Each row was made from one walk, in order. Every step used is in the known rows, and no mark comes twice. Write each row's walk.
Known rows:
fisa > runidi > gekas > nutup > dasamos > zeviro: [-28.9   8.5 -25.2 -18.0  12.2  -2.3  32.3 -19.1 -22.9   9.8  21.9  18.4
  27.3  36.7  -5.9  16.0  16.4  17.0  -9.6   9.3   9.7  34.3  32.9  24.1
  -5.3  -2.1 -10.6  40.7   9.2  -3.6 -20.7 -30.2  33.4]
dasamos > nutup: [ 27.5  22.4   5.5  -9.8  16.6  29.1 -23.1 -17.0  12.8 -51.8   5.2 -13.5
  -1.5 -10.6  42.6  15.0 -13.4  14.5 -22.4  -2.3 -17.7 -46.1 -19.5   3.0
  -2.8  -0.4 -25.4 -10.8   3.6 -41.3   8.6  12.8   3.4]
fisa > runidi > gekas > nutup > dasamos: [-21.9 -13.0  11.6 -29.2  -6.8 -15.3  21.9   0.8 -15.3  44.3  17.4  13.0
   8.4  26.6  16.8  10.3 -10.6 -10.0  43.3  19.7  -8.3  34.3  31.6  24.0
 -28.2  -4.4  12.3  10.7   2.9  -7.4 -16.2 -22.6  -1.5]
zeviro > runidi: [ 28.4  16.1  -4.0  -9.8   1.4  -3.6 -22.3   9.1  19.4   2.4 -31.8 -16.1
  -6.2 -50.1  11.4  -7.3 -23.3 -27.7  39.8 -27.3  18.4 -17.2  -7.4 -35.8
   1.9 -26.0   6.6 -29.9   9.0  16.7   5.4   7.4 -21.5]
zeviro > runidi > gekas: [ 23.1   0.9   8.1   1.6 -20.4  10.6 -15.0  29.1   9.5  31.6 -17.2   9.8
 -11.0 -41.6   3.7   0.3  -9.3   1.4  44.3  -5.4  15.2  16.1  13.8 -28.6
  -2.7 -37.0  24.0 -14.7  -0.9  43.8  23.1  -3.4 -24.2]
nutup > runidi > gekas: [-11.3  -6.1   3.3  17.6 -29.8 -10.4  -1.6  56.7  -2.0   9.3  -6.7  14.2
 -16.5 -16.4   7.3  17.1 -18.4  13.6  10.6   9.2   2.6  13.5   6.6 -17.2
 -17.7 -27.5  30.0   7.6  17.3   0.6   8.9   8.7 -21.5]
runidi > nutup > dasamos: [-21.8  12.0  28.8  -7.8 -27.7  32.5  11.2   8.6   3.9 -13.2 -13.5 -39.8
  -9.1  33.7   9.0 -29.5   6.7  -8.9  -8.0 -10.2 -20.1 -22.7  24.4  27.8
  20.2   3.9  -5.8  17.8 -13.4 -23.9   2.7  17.8 -69.5]
nutup > dasamos > fisa > runidi: [-23.4  -6.5   9.2   9.5 -28.6 -21.3 -16.7 -10.4  14.6  47.2  -2.1 -31.7
   4.1  21.8  23.6  11.1 -14.3  14.3 -27.2 -16.4  48.9 -15.2  -6.0 -10.3
  21.9  -5.6 -12.7  31.3   8.2 -50.7   2.8  31.7  25.1]
fisa > runidi: [ -2.0  31.9   4.7 -26.2  14.8   1.6  -9.2 -21.4  17.3  48.4   1.6  -6.7
   2.0 -37.9  32.9   0.0 -29.7   0.5   6.6  -1.4  20.1 -15.3  35.0 -30.8
 -21.7 -17.1   8.2 -13.6  21.2 -24.2   0.5  12.9  16.5]
nutup > dasamos: [  3.5   5.4  19.1  -4.0 -29.1  -6.9  -2.6  13.1   2.3  -8.3 -22.8 -46.4
 -18.1  -4.9  29.1  -9.5 -25.3 -19.0  10.9 -19.3   1.5 -34.5  -6.5  -1.1
   1.3  -7.0   9.8  -0.1  -3.4 -54.0  14.2  20.1 -38.6]
dasamos > fisa > runidi > nutup: [-27.7  41.6  11.0  -2.3   8.6  28.7  -4.8 -29.2  24.1  32.1  17.9 -13.0
   5.7  13.3   7.1 -10.9   2.6  20.2 -60.4  10.9  20.8   0.3  43.2   3.3
  12.4   9.7  -5.6   9.0  19.0   3.3 -11.0  27.8  21.4]
pivad > runidi > nutup > dasamos: [-25.7  -4.1  28.1  -5.1   9.3  46.5  41.8   0.0   0.8  -9.9 -26.9 -46.8
  28.0  30.8   0.3 -54.4  18.9  21.9   9.9 -35.9 -46.8   2.8  14.5  -3.3
  -2.9  37.0 -24.5   0.5 -18.9 -13.0  12.6  24.5 -64.3]
nutup > dasamos > zeviro > runidi: [  6.2  -3.2 -20.2   1.9 -18.3  -2.4   6.5   4.1  -2.5 -39.3 -28.3 -37.3
  16.0  -5.8 -18.5   7.2  24.3  -2.2  -6.6 -54.1  36.2 -14.8 -36.1 -11.0
  38.5 -17.4 -24.5  19.2  14.1 -16.5  -7.3  17.5 -13.2]
gekas > dasamos > zeviro: [ 36.0  14.9 -24.2 -10.0  26.3  -8.4 -14.6 -31.8   5.9 -28.3   5.9   5.4
 -22.9 -32.2  -1.8  -6.5   3.8 -15.7 -23.9  14.9  -1.3 -42.4 -12.3  -8.9
  -6.9  25.4  -7.2 -16.6  -6.6 -16.9  -7.4 -13.0  30.1]
zeviro > runidi > gekas > nutup: [ 15.7   3.4  -9.7 -11.3  15.4  -2.8  -2.8  15.6  -2.9  -8.8  -3.9  23.2
   9.3 -25.1  -1.7   9.3 -20.9 -38.1  64.9  14.5 -12.3  29.3  10.9  -3.6
 -27.5 -13.9  26.9 -33.6   3.7  57.2 -10.8 -35.5 -16.8]
pivad > dasamos: [ 17.1  10.4  32.8   0.8  21.4  13.5  -4.6  -8.3  16.2  -2.1 -26.3 -10.2
 -13.4 -48.5  23.7 -31.7 -33.8 -12.9  14.2  -4.5 -37.1 -48.2  -4.9 -14.1
   1.4 -21.3  -2.1 -29.8 -10.7 -55.5  30.8  20.8  -9.4]
nutup > runidi > gekas > dasamos > fisa: [ -7.6 -45.1 -12.0  35.3 -27.0 -45.9 -19.8  29.0  -7.2  14.5   7.8  34.6
 -42.0   4.7 -20.4  32.5  -8.5   0.8 -10.3  35.5  12.7  13.5 -38.8  -9.3
  -3.5   6.0  34.8  -2.7  -6.8  12.8   1.3   4.0  24.0]
dasamos > fisa > runidi > gekas > nutup: [ -8.7  17.0 -13.2   3.3  15.4  -8.9 -20.3 -14.0   3.4  41.6  37.4  27.2
   6.6   5.1  16.5  20.2 -22.7   6.3  -9.9  41.6  16.4  30.6  30.4   5.6
 -28.1   7.8  20.0  -3.7  13.0  19.5 -12.1 -21.8  52.2]
dasamos > nutup > runidi > gekas: [  1.7 -13.5   4.5  11.5 -21.2   8.7   4.4  37.7  -5.7 -37.6   2.6  21.2
   5.3  20.5  11.7  38.1   2.2  43.6 -13.3  11.0 -18.5  -0.4 -30.3   5.8
  -3.8 -19.8  -4.9  20.4  11.1  -8.7   2.3  10.9  -1.0]

Write each row's walk:
[ 46.7  -6.9 -39.4  -6.9  26.3 -23.7  -5.4 -25.9   3.7 -26.3  -9.5   9.9
  -6.6 -37.5 -28.5   3.8  19.6 -26.5  -0.9 -15.2  13.5 -24.5 -32.9 -23.9
  12.7   7.4  -8.6 -33.3   1.7  28.4 -16.9 -15.3  26.7]
gekas > dasamos > zeviro > runidi
[-13.2   8.6 -27.4 -16.4  27.4 -33.4   2.6   6.7  -3.6 -47.6 -12.2  -5.8
   1.3 -13.2   3.0  15.9 -44.6 -52.0  31.6  11.3 -13.4  -7.9 -28.7 -12.6
 -24.9  14.8  13.9 -32.1  38.6 -10.4 -38.2 -27.7 -13.4]
gekas > nutup > runidi
[-10.6  -9.1  12.6  -6.4 -10.2  -0.9   6.3  20.8 -18.3  -7.9  -0.2  -2.9
  -9.2  27.7  15.1   1.8 -16.0 -25.3  41.8  10.1 -31.5  13.0  12.1  31.9
 -22.1   4.4  24.9   3.5  -6.6  -9.0   1.4 -27.9 -38.9]
runidi > gekas > nutup > dasamos
[ -8.9  17.7   3.5  20.3 -13.2   3.4 -23.9  -1.1  16.3  64.7  24.3  18.4
  -4.3 -11.7  22.0  14.7 -12.6  41.0 -25.1  20.8  33.4  17.6  34.1 -15.4
 -10.0 -19.3  19.6  14.8   7.0   7.7  18.5   7.5  51.7]
dasamos > fisa > runidi > gekas
[-27.5   6.6  20.5  18.9 -37.2  21.8 -10.8  13.8   7.7 -25.1   0.6 -49.0
  -2.9  41.5  -2.1 -20.7   9.9  -1.1 -50.9  -7.9   5.7 -18.7  -2.1  33.4
  33.1  18.7  -7.8  33.7  -9.6 -19.6   3.5  33.7 -37.5]
runidi > nutup > dasamos > fisa
[ 30.3 -35.7  -3.0  25.5 -18.4 -32.8 -28.8  14.5   9.3  39.3   3.1  28.3
 -34.2 -16.6 -17.9  10.6   8.5 -15.7  20.2  13.9  18.6  26.9 -22.8 -18.1
   7.7  -6.0  27.5 -32.4 -21.4  53.9  14.5  -0.2  20.8]
zeviro > runidi > gekas > dasamos > fisa
[  6.0  -4.6 -42.2 -12.5  21.4 -19.4  15.6 -14.9 -14.4 -62.9 -17.9 -21.8
  29.7  11.0 -22.5   8.8  13.8 -40.8  17.2 -43.1  15.9   1.0 -39.3   3.3
  20.1   9.2 -29.6   5.2  10.4   6.0 -37.6 -17.9  -5.4]
gekas > nutup > dasamos > zeviro > runidi
[ -7.6  27.3  -1.6   5.2   0.6  -8.8 -35.3 -19.2  25.2  37.8   7.6 -14.0
   2.5 -25.6  27.8   9.1 -33.5  12.2 -35.2   2.5  49.6 -14.7  11.6 -31.5
  -0.9  -4.0   1.1   3.7  21.1 -18.4  -0.6  19.1  49.7]
dasamos > fisa > runidi
[-15.7   5.2 -19.0   4.1  -2.9   3.1  10.1   5.9 -25.4 -46.6  14.6   6.0
   9.0  25.9  -7.5   9.1  13.4   3.2 -12.0   3.2  -8.2  14.9   7.7  42.4
  -1.3  12.0   1.6  33.8  -4.0 -12.8  -7.3 -32.4  -6.1]
runidi > gekas > nutup > dasamos > zeviro
[ 22.5 -20.8 -13.0  13.9  45.6  15.9  21.7 -17.1 -12.7  -1.6   7.4  28.0
   6.6 -11.8 -23.7 -10.9  28.7  46.6  -1.8  12.0 -36.5  15.2   3.6 -33.6
 -36.0  39.7  -4.5  -6.9 -21.6  19.8  23.5 -21.6  38.3]
pivad > runidi > gekas > dasamos > zeviro
[-15.5 -30.0   8.5  -1.2  26.1  10.8  28.3  12.1 -18.0  -6.4  -7.4  -3.9
  27.5  32.1   6.3 -21.1  -8.4   6.6  62.5   0.4 -57.1  40.2  -2.8   3.9
 -38.1  42.6   9.8  -7.5 -17.4   5.4  11.4 -22.3 -26.4]
pivad > runidi > gekas > nutup > dasamos
[-13.2 -12.0   6.3  24.2 -18.9 -14.2 -27.6  21.7  -6.4 -12.8  12.5  -9.6
  -8.9  35.7   5.6  12.3 -12.9  -8.8   1.4  18.9  -1.7  21.6 -13.0  36.7
  -2.6  12.2  16.8  17.8 -12.8  -2.0   5.6 -12.5  -4.3]
runidi > gekas > nutup > dasamos > fisa
[ -0.8 -21.7 -28.8  16.1 -11.2 -25.8  14.8  22.2 -18.4 -11.7   4.5  38.6
 -20.0  -4.9 -32.8  26.5  30.6  11.8 -13.3  17.0   2.2   7.6 -16.6 -11.5
  -7.6   3.6  11.1   8.4   3.3   8.6  -1.2 -16.6  28.8]
nutup > runidi > gekas > dasamos > zeviro
[  6.8  41.6 -17.1  -0.4  21.1  43.5  14.2 -14.3   8.9 -46.9 -11.1 -11.9
  22.2 -20.5 -35.1 -18.8  38.6   4.8 -29.3 -24.3   8.7  -8.3  13.9  -2.3
  27.5  -3.5 -30.6   9.2  14.7  41.1 -10.2  -2.5 -22.9]
dasamos > zeviro > runidi > nutup
[  7.1  14.4   3.2  -6.3  35.3  45.9  39.0 -15.6  -0.2 -40.4 -29.0   1.3
  29.8 -25.5 -46.5 -36.7  40.2  10.5 -24.1 -32.4 -24.9 -23.4   4.5   5.4
  42.5 -13.4 -46.2  -1.2  -3.7  13.9   2.1  14.6 -18.3]
pivad > dasamos > zeviro > runidi > nutup
[-28.6 -14.2  15.2  17.5 -48.2 -10.1  -6.6  20.6   4.3  64.4  14.3  -8.4
  -4.5  30.3  18.9  14.0  -2.9  41.2 -25.7   6.6  36.6  22.4  17.6   1.7
  12.2 -22.1   9.2  44.1  -2.6 -19.4  19.1  25.2  28.3]
nutup > dasamos > fisa > runidi > gekas
[  5.3  20.0   0.7 -15.4  21.8  10.5 -12.0   3.2   1.7  -7.8  10.0  23.9
  -6.9 -16.4  27.3  -7.9 -34.1 -26.0  35.3  41.3 -28.2   8.9  25.9  13.1
 -41.4   6.6  31.4 -26.5  -4.1  21.3   1.7 -39.6 -12.4]
runidi > gekas > nutup
[-26.0  12.4  30.6  -2.6  29.1  29.9  18.4 -26.6  11.2  46.4   8.1   0.9
  22.3   1.2  -0.4 -30.7   6.2  25.1 -57.2  11.1 -14.2 -11.1  28.5  -2.8
  19.8  -5.3 -24.3   3.9   1.8 -21.7   7.6  31.4  23.2]
pivad > dasamos > fisa > runidi > nutup
[ 27.9 -26.4  11.4 -26.3  15.4   2.6   5.1 -33.7  -8.8  43.8  44.2  51.9
  -9.6  20.7  23.3  20.4  19.5  38.7  -8.3  30.5 -27.9  13.7  13.8  10.0
 -24.4   0.1 -11.5  -7.0 -16.3   4.7  -5.3  -4.5  50.2]
fisa > runidi > gekas > dasamos > nutup
[-13.9  -9.3  12.2  18.6 -37.8  10.8  -3.3  13.9   5.2 -18.4 -19.4 -42.1
   8.9  34.2 -22.7 -13.8  20.0  -9.8 -21.6 -38.8  22.7   6.8 -15.6  13.9
  51.9   3.7 -18.0  15.3   1.4  20.1  -6.3  33.0 -45.8]
zeviro > runidi > nutup > dasamos > fisa
[ 37.9 -35.5   2.0  -4.4 -10.9 -17.9  -6.9  10.7   0.6  41.0  -6.4  34.6
 -32.0 -28.2 -11.1  -5.2   5.5 -24.5  58.0   6.5 -11.2  17.1   0.7 -22.1
 -15.6 -14.7  26.8 -48.9 -23.9  50.5  15.6 -15.3  -7.2]
zeviro > runidi > gekas > dasamos
[-33.9  -1.8  -9.6 -11.6  11.3 -38.5 -13.5 -24.6  -0.7  11.7   9.3 -17.6
  19.1  35.8  15.1  18.6 -21.7 -26.0  -7.3  -2.6  18.7   7.0 -14.4   7.4
   0.1  22.1  -7.5   7.7  13.5 -32.4 -28.0  -1.5  31.3]
gekas > nutup > dasamos > fisa > runidi
[  5.5  -6.9  -4.5  -8.1  11.3 -32.1 -36.4 -40.9  16.7  58.2  18.0   7.9
 -22.8 -19.6  17.0   7.1 -15.3 -10.8 -22.7  19.9  30.0 -19.3  -5.7 -22.3
  -1.6  17.3   2.6 -27.8   3.3 -15.0  -8.8   7.3  65.9]
gekas > dasamos > fisa > runidi
[-18.7  35.0   0.9   6.3 -13.1  35.0  24.9  -3.3  -0.5 -51.4  -4.5 -39.0
  13.5  28.8 -13.8 -26.0  35.2  19.8 -58.2 -24.1   1.9 -22.7  16.6  35.0
  30.6  18.3 -34.5  36.4   2.0 -25.7  -2.3   8.3 -39.6]
runidi > nutup > dasamos > zeviro
[  0.4 -23.0  15.7   6.5  23.7   5.4  24.8   7.6 -17.7 -53.6 -21.9  -0.3
  17.2  -2.9   2.3  14.9 -14.9  26.6 -14.2 -14.7 -48.5 -44.2 -71.4 -12.2
  23.5 -14.0 -38.8   4.2  12.4 -71.2  -1.1  31.1  -2.5]
pivad > dasamos > nutup > runidi
[-13.6 -12.7  33.8  14.4   1.2   5.9   0.0  -1.4   2.9  77.6   2.2  26.6
  -0.1 -11.1  13.9  -2.5 -12.4  45.6 -16.2  19.2   4.1   5.8  22.2 -14.2
   7.1 -30.6   7.4  15.7  -6.1 -22.4  38.0  26.0  54.4]
pivad > dasamos > fisa > runidi > gekas
[ -9.9   5.5   5.1 -21.8   5.3 -15.8  -7.1  -8.1  -5.2 -33.7  -5.8 -31.5
  -3.8  16.8  20.7  -2.6 -30.6 -56.5  37.5  -4.8 -18.1 -25.7  -8.0  19.8
 -16.8  21.3  11.2 -14.4  -2.2 -32.3 -16.2 -12.0 -37.3]
gekas > nutup > dasamos
[ 21.5 -16.6  10.9  36.7 -13.2 -23.5 -32.6   7.5   9.2  28.3  21.9  27.6
 -38.2  -7.9   3.1   4.9 -10.3   5.2  -9.9  42.8  -4.3   2.9  -3.7  -2.4
 -14.1  11.0  34.3 -16.7 -30.9  11.5  28.9  -1.6  33.9]
runidi > gekas > dasamos > fisa
[ 30.3   2.2  -7.8   5.6   5.2   1.1   0.5  -7.7  -7.6  -2.1  17.3  32.2
 -22.5 -20.7  -8.5   2.8  16.8  10.8 -18.2  24.1  -7.2  -2.8  17.2   6.9
 -18.0   7.7  13.7  -3.5 -14.1  13.2  18.6 -24.7  29.3]
runidi > gekas > dasamos > zeviro
[ 11.7 -13.2 -14.2  11.4 -36.6   2.4  11.1  31.2 -12.8  -5.7 -10.8  -5.3
   7.0   0.3 -26.6   6.2  38.8  27.7   3.7 -35.4  34.0  17.5  -7.2  -1.2
  32.7 -35.6  -7.5  39.8  -5.2  12.8  10.9   3.9 -16.1]
nutup > dasamos > zeviro > runidi > gekas
[ 17.8  21.5 -37.1  -5.0  32.8   7.7  -0.2  -3.9  -5.3 -37.7   4.3  24.6
  17.4 -15.5 -22.0  15.6  12.2  -8.1  13.5   5.0   6.2  27.8   1.9  -0.8
  -6.2  -1.6   4.1  -7.5  10.9  54.8 -19.0 -42.2  15.0]
dasamos > zeviro > runidi > gekas > nutup
[ 23.0  10.8 -23.4 -11.1  24.7  19.8  19.1 -33.4   2.7 -31.6  -2.7  16.9
  -2.1 -10.3 -51.5 -23.5  48.2 -19.2 -11.4  -8.8  -4.5  -4.2  -2.6   6.3
  19.1  17.7 -21.6 -26.8  -2.2  52.8 -18.3  -8.5  -5.3]
gekas > dasamos > zeviro > runidi > nutup
[ -8.9  -7.7  22.0 -16.6 -25.1  21.8  22.3  15.8   3.0  -7.0 -29.4 -33.2
   5.4  15.6 -16.2 -25.4  20.2 -18.9  23.7 -37.3  -8.5  -0.8  -0.8   5.5
  33.1 -11.1  -9.6   3.7  -9.4  16.9  -8.3  23.8 -79.4]
zeviro > runidi > nutup > dasamos
[ -6.2 -26.4  -0.6 -10.8 -17.9 -16.9  14.6  30.5 -13.9  -1.6 -11.0   0.7
  11.4  15.0  -2.2   9.7  -3.5 -33.7  70.6 -11.5 -13.2  35.6 -11.0  16.0
  -2.1 -19.4  14.3  -3.8  -8.1  36.8  -9.1 -18.5 -41.7]
zeviro > runidi > gekas > nutup > dasamos
